Every row comes from one small tree of marks. The marks that hang from a mark follow it in brackets, in the order of their numbers. Every link used is in the known rows. Which tree was each row made from?
Known rows
K107[K772[K936]]: -0.037  -2.680  -0.994  -0.794  2.505  0.425  0.507  -0.539  1.254  -0.883  0.038  1.303  1.124  0.803  -2.122  -0.059  1.352  1.176  3.371  -2.025  0.397  -1.001
K827[K936[K772[K534]]]: -1.906  0.172  0.934  -2.461  1.268  -0.160  -0.851  1.831  3.040  0.120  -0.522  -0.618  0.557  2.872  -2.261  -0.281  0.401  0.122  1.619  -2.148  0.487  1.329
K936[K772[K734 K860] K827]: -0.628  -1.942  -0.940  1.632  -0.175  0.820  -1.836  0.524  -0.147  1.580  1.425  0.691  -0.698  2.653  1.295  -0.002  -0.247  -0.551  2.392  -1.026  2.051  -0.725
K734[K772[K107 K534[K970] K860 K936[K827]]]: 2.053  -6.528  -3.622  -4.023  -5.232  1.862  -0.633  0.277  1.929  0.397  0.213  1.352  1.422  1.923  0.253  -1.835  2.704  1.470  1.434  -2.602  2.305  -2.280
K970[K534[K401 K772[K107 K860 K936]]]: 2.224  -3.856  -3.462  -3.498  -1.065  0.848  -0.714  -2.503  3.014  -0.495  -1.034  -0.979  1.656  -1.075  -0.295  -1.165  0.359  1.475  -0.899  -4.521  1.289  -2.536
K772[K534 K734]: 0.848  -2.210  -3.779  0.277  0.238  1.205  1.377  2.344  2.387  2.195  -2.322  2.453  1.388  2.403  -1.821  0.127  0.518  0.466  2.667  -3.012  2.355  0.412
K860[K772[K534]]: -0.343  -2.011  -1.142  -3.111  -0.288  0.076  0.033  0.571  1.120  -1.892  -1.267  1.406  -0.297  2.040  -1.818  0.186  0.004  0.732  1.775  -2.879  -0.614  0.803
K734[K772[K107 K860 K936[K827]]]: 0.776  -6.292  -2.295  -2.095  -3.550  0.914  -0.589  -1.318  1.189  0.109  1.167  0.080  0.804  1.650  -0.508  -1.929  1.470  2.324  1.145  -0.682  1.478  -1.814
K827[K936[K772[K107 K534[K401 K970]]]]: -1.501  -0.376  -0.507  -3.434  -1.137  -0.491  -1.239  0.308  2.698  -0.107  -1.066  -1.190  2.026  1.275  -0.987  -0.906  -0.099  -0.671  -0.027  -3.463  1.260  2.577
K534[K401 K772[K734] K970]: 1.092  1.121  -2.811  -0.616  -0.989  -0.988  -1.117  -0.610  0.669  -0.472  -2.904  -1.380  6.376  0.176  -0.064  -1.426  -0.658  -0.949  0.839  -4.225  1.444  1.412
K827[K936[K772[K107 K534[K401 K970] K734 K860]]]: -0.043  -1.643  -1.850  -2.603  -0.404  -0.444  -0.574  0.202  2.605  1.239  -1.115  -0.570  1.870  2.075  -0.418  -1.373  -0.061  -0.505  1.100  -3.279  2.773  1.342
K772[K107 K534[K401 K970] K734 K936[K827]]: 2.903  -5.101  -5.321  -2.213  -4.275  3.007  0.237  0.629  2.043  2.181  -0.685  0.940  2.250  0.623  0.770  0.360  1.240  -2.065  -0.174  -5.749  3.634  1.572
K734[K772[K107 K534 K860 K936]]: 0.895  -7.255  -3.892  -2.986  -2.934  0.604  1.144  -0.558  2.906  0.601  -0.586  1.813  1.026  1.958  -1.546  -2.320  1.678  3.137  1.835  -2.630  2.318  -2.674
K860[K772]: -0.994  -1.011  0.082  -2.323  0.290  -0.922  -0.611  -0.516  0.117  -2.666  -0.388  0.013  0.304  1.451  -1.848  -0.171  -0.790  0.578  1.607  -1.455  -0.979  1.196
K860[K772[K534[K401 K970] K936]]: 0.933  -3.017  -1.242  -4.573  -1.590  0.388  -0.242  0.474  1.409  -2.437  -0.984  0.697  1.780  0.906  -1.384  -0.042  -0.090  -0.512  1.272  -5.328  -0.069  0.198
K534[K401 K772[K107 K734 K860 K936] K970]: 2.592  -3.437  -4.464  -2.279  -2.068  -0.706  -0.713  -2.083  1.422  0.008  -0.853  -1.196  4.927  0.189  1.007  -2.575  0.615  -0.746  0.394  -4.614  3.234  -0.445
K734[K772[K107 K534[K401 K970] K860 K936]]: 1.526  -6.717  -4.253  -3.613  -4.781  0.449  0.369  -0.954  2.246  0.010  -1.388  1.284  3.521  0.556  -0.554  -2.569  1.116  2.199  1.066  -4.044  2.427  -2.180
K827[K936[K772[K107 K534 K734 K860]]]: -0.577  -2.110  -1.671  -2.190  0.991  -0.301  0.116  0.554  3.167  1.724  -0.371  -0.149  -0.123  3.205  -1.180  -1.140  0.332  0.268  1.612  -2.193  2.610  0.900
K860[K772[K107 K534[K401 K970] K734 K936[K827]]]: 1.930  -4.031  -3.689  -3.997  -2.763  1.518  0.618  -0.535  1.130  -0.298  -0.746  0.316  0.505  1.482  -0.120  0.461  -0.251  -1.515  0.110  -5.775  1.841  1.941

Write each row's tree
-0.505  -1.999  -2.907  -1.891  0.429  -1.141  1.260  -1.806  0.751  -0.832  -0.943  0.014  -0.079  1.694  -1.526  -0.432  -1.590  0.332  0.823  -2.527  1.255  2.514
K860[K772[K107 K734]]
-1.649  -3.163  -3.247  0.715  0.472  -1.498  0.230  -1.361  1.256  1.533  0.543  1.016  0.147  1.707  0.212  -1.539  -1.138  0.689  1.735  -2.300  3.486  -0.346
K936[K772[K107 K734 K860]]
1.438  -1.375  -3.840  -3.254  -0.643  -0.681  0.127  -0.228  2.545  -0.059  -0.318  -1.211  3.329  1.626  -0.336  -1.706  1.310  -0.820  1.064  -4.454  3.188  0.426
K534[K772[K107 K734 K936] K970]
3.683  -7.070  -5.994  -3.310  -2.426  1.292  1.012  1.190  2.985  2.301  0.154  2.622  1.289  1.827  0.523  -1.564  2.537  -0.391  2.298  -4.138  5.147  -1.986
K772[K107 K534[K970] K734 K860 K936]
2.117  -6.695  -3.774  -3.300  -5.917  1.756  -0.718  -0.681  1.476  0.267  -0.569  0.958  2.628  0.721  0.465  -1.812  1.671  1.383  0.683  -3.425  2.022  -1.703
K734[K772[K107 K534[K401 K970] K860 K936[K827]]]
2.180  -0.461  -2.105  -1.378  -1.774  0.861  -1.584  -0.040  0.889  -0.220  -0.986  -1.906  5.045  0.751  0.409  -0.624  0.396  -1.872  0.607  -4.776  1.560  0.695
K534[K401 K772[K734 K936[K827]] K970]
1.337  -4.844  -3.587  -2.761  -1.584  1.693  1.359  -1.183  1.412  0.210  -0.696  0.436  -0.812  1.795  -0.801  0.785  -0.649  -0.696  0.053  -5.284  1.446  2.003
K860[K772[K107 K534[K401] K734 K936[K827]]]
0.218  -3.151  -2.153  -1.386  -2.289  0.779  -1.556  -2.758  1.104  -0.633  0.235  -2.046  2.452  0.083  0.097  -0.795  0.818  -0.382  -1.538  -3.435  0.330  1.645
K534[K401 K772[K107 K936[K827]]]
1.002  -3.039  -4.440  0.460  -0.702  -0.915  -0.205  -3.493  0.821  0.724  -1.913  -0.792  3.518  0.460  0.251  -2.146  -0.389  0.801  0.000  -2.701  2.131  0.789
K534[K401 K772[K107 K734 K860]]
-0.822  -1.543  -2.799  -0.657  -1.525  -1.029  -1.080  -3.393  0.923  -0.959  -1.737  -1.493  3.755  -0.457  -0.484  -1.599  -0.328  0.614  -1.326  -2.974  0.254  2.347
K534[K401 K772[K107]]
1.267  -4.130  -2.183  -5.653  -3.156  1.547  -0.747  0.145  1.240  -1.707  0.816  0.464  -0.949  1.723  0.034  0.364  1.499  -1.187  0.295  -4.217  0.701  1.075
K860[K772[K107 K534[K970] K936[K827]]]
3.316  -2.735  -2.966  -1.819  -0.175  2.273  -0.708  -0.865  2.564  0.735  -1.225  -0.969  1.520  0.168  -0.224  -0.110  0.186  0.569  0.404  -4.366  1.466  -2.834
K970[K534[K401 K772[K734 K860 K936[K827]]]]
-0.266  -4.735  -2.932  -1.253  -2.832  -0.869  -0.089  -1.897  1.064  -0.285  -0.833  0.694  2.116  1.135  -1.024  -2.749  0.371  3.169  1.423  -0.132  1.467  -1.108
K734[K772[K107 K860]]
1.289  -5.780  -5.536  -1.742  -0.494  1.582  2.621  0.904  3.846  2.648  -0.564  1.990  0.169  2.088  -1.665  -0.200  1.203  0.180  1.305  -4.802  4.097  0.300
K772[K107 K534 K734 K936]
1.771  -4.205  -2.675  0.298  3.289  0.481  1.309  -0.543  1.163  0.807  -0.148  2.100  0.849  1.776  -1.383  -0.717  1.291  1.339  4.694  -1.762  2.354  -2.506
K107[K772[K734 K860 K936]]
